Every row comes from one small tree of marks. The marks that hang from a mark follow it in brackets, in alphabetical order. Every link used is in the known rows. Which tree was each row made from?
Known rows
rozolol{demopi{bure{foponi{bodi} vubo}}}: [  8  21  17 -46  55  -7  -2   5   6  20  41  19 -66 -10  16   3 -55 -16]
bodi{foponi{bure{demopi}} gizeg}: [ 27  30 -37  -1  26  -6 -32  39 -70  11   3   6 -24  -1 -32  17 -52  23]
bodi{vubo{bure}}: [ -6   5  12  -7  27 -21  15  27  -7 -10   4  26  -6  10  56 -42 -45 -13]
liki{bure rozolol}: [ 34 -17 -35 -14  26 -49  25  44 -61  -8  -7  42  -9 -16   1  17 -52  45]
bure{demopi{rozolol} foponi{bodi} vubo}: [ -5  35  13 -48  87  14  51  41  15   5  22  13 -24  32   5   2 -65  43]
demopi{bure{foponi{bodi} vubo} rozolol}: [-15  17  42 -69  68 -35  32  28  21  23   7  41 -34  13   6 -13 -52  16]
vubo{bure{demopi{rozolol} foponi{bodi{gizeg}}}}: [  4  18 -22 -68  67 -16  10  28   4  24  25  13 -37  21 -25   8 -52  34]
liki{rozolol{demopi{bure{foponi}}}}: [ 18  -3 -11 -30  45 -22  -5  19 -12   5  11  32 -37 -24  -9  13 -28  38]
foponi{bodi{gizeg}}: [ 28  29 -13  10  -5 -43 -46  77 -16   8   0   0 -17  -5  17 -30 -49  11]
foponi{bodi{gizeg vubo} bure}: [ 13  34   3   2  28 -74 -42  96 -25   8   8  11 -19  -1  14 -24 -79  -4]
foponi{bodi{gizeg} bure{demopi{rozolol} vubo}}: [ 14  40   0 -49  57 -56  -8  67  -5  14  20  11 -41  -5 -20  -1 -87  13]
vubo{bure{demopi{rozolol} foponi{bodi}}}: [  1  14 -21 -76  66 -10  16  22  18  31  33  15 -36  24 -16   5 -59  31]
liki{bure rozolol{demopi}}: [ 43 -18 -39 -27  42 -40  17  29 -53  -6   2  41 -33 -34  -7  28 -52  40]
bodi{foponi gizeg vubo}: [ 18  21  -6  52  26  -6 -14  67 -69 -27 -36  16  17  10  30 -32 -30  22]
bodi{foponi{bure{demopi}} gizeg vubo}: [ 13  34 -12  18  53 -15 -12  63 -74 -14 -17  15  -2   7   0  -6 -50  21]
demopi{bure}: [ -5  25  18 -46  14 -30  -7   0 -12  23  14  25 -43 -10  19 -14 -33 -18]
demopi{bure{foponi{bodi{gizeg}} vubo} rozolol}: [-11  23  40 -61  68 -41  26  34   8  17  -1  39 -35  10  -4  -9 -46  19]
demopi{bure{foponi}}: [-12  27  19 -40  33 -17  -1   8 -22  27  23  23 -41  11   9   4 -37  -4]
foponi{bure{vubo}}: [  1  12  11 -16  11 -22   5  10 -14  13  40  21 -34   0  23  -4 -82 -30]
foponi{bodi{gizeg} bure{vubo}}: [ 19  27   3  -9  21 -64 -28  78 -14  13  32   9 -32   4   6 -14 -96 -11]

Write each row's tree
[ 13  39 -19 -54  35 -45 -33  59   4  39  41   2 -44  -3  -6   1 -90   5]
foponi{bodi bure{demopi}}
[-16  18  26 -67  51 -26  15   1   0  30  -8  42 -38  -2 -11   2 -25  20]
demopi{bure{foponi} rozolol}
[  5  20  19 -44  51   3   4 -14  -2  14  38  23 -67 -14  15   8 -46 -20]
rozolol{demopi{bure{foponi vubo}}}
[ -8  31  32 -33  50 -32  11  40 -13  14  29  21 -37  24  16  -8 -58  -5]
demopi{bure{foponi{bodi{gizeg}} vubo}}
[-16  22  32 -65  65 -43  11  37  12  28  -9  40 -29   5   1 -14 -37  25]
demopi{bure{foponi{bodi{vubo}}} rozolol}
[ 24   2 -41 -34  72 -23  44  42 -70  -4   4  33 -17   4 -27  48 -52  73]
liki{bure{demopi foponi} rozolol}
[-11  32  25 -37  47 -33  -4  44 -10  25  21  23 -32  19  21 -12 -49   1]
demopi{bure{foponi{bodi{vubo}}}}
[  7  47   0 -38  64 -67 -23  85 -16   9  -5  13 -28  -9 -14 -11 -71  21]
foponi{bodi{gizeg vubo} bure{demopi{rozolol}}}
[-15  16  10 -31  66  -7  35  23  -6  -7   1  25 -10  19  30 -21 -41  14]
bodi{vubo{bure{demopi{rozolol} foponi}}}
[ -6  35  -8 -46  65  27  27   3 -15  14   1  13 -29  10 -19  23 -25  48]
bure{demopi{rozolol} foponi}
[  0  41  12 -36  89   5  44  49  -3  -5  10  10 -25  28  -8   7 -57  47]
bure{demopi{rozolol} foponi{bodi{gizeg}} vubo}
[  7  32   3 -64  56 -44   3  55  22  28  36  15 -41   2  -1  -7 -99   7]
foponi{bodi bure{demopi{rozolol} vubo}}
[ -2  16 -23 -59  52   9  18  -3  -7  22  44   9 -39  26  -7  14 -52  14]
vubo{bure{demopi foponi}}
[  9  18  -7 -47  74  -2  72  12 -52  -3  12  32 -30  14   3  30 -68  26]
liki{bure{demopi{rozolol} foponi vubo}}
[  2   4 -12 -27  64   7  25  35 -11   2  -3  28   5  23  29 -30 -53  26]
bodi{foponi vubo{bure{demopi{rozolol}}}}
[  4   7 -14 -17  58  10  19  37 -17   1   6  21   4  27  37 -30 -57  18]
bodi{foponi vubo{bure{demopi}}}
[ 23  25 -23  -8  41  -7  -7  35 -58   3  -1  15 -21   1 -28  12 -58  25]
bodi{foponi{bure{demopi{rozolol} vubo}} gizeg}
[ 17  25 -11 -43  79 -21  55  46 -52  -3   8  26 -29  16  -6  26 -75  34]
liki{bure{demopi{rozolol} foponi{bodi{gizeg}} vubo}}
[  7  -5 -11   2  39   2  10  43 -18   2   5  26  11  28  48 -38 -59   8]
bodi{foponi vubo{bure}}
[-13  27  31 -58  66 -49   6  43  -2  21 -18  39 -30   2  -8 -12 -30  28]
demopi{bure{foponi{bodi{gizeg vubo}}} rozolol}
[ -5  29   7  -9  67 -24  19  40 -44 -27 -22  20 -12  11   2 -13 -23  23]
bodi{gizeg vubo{bure{demopi{rozolol} foponi}}}
[ 14   4  -4  -6  38  -9  51  24 -60  -4  24  29 -21  23  29  17 -77   0]
liki{bure{foponi vubo}}
[  4  19   8  14  29 -38  -1  42 -45 -30 -19  20  -7   1  28 -34 -28  -4]
bodi{gizeg vubo{bure}}
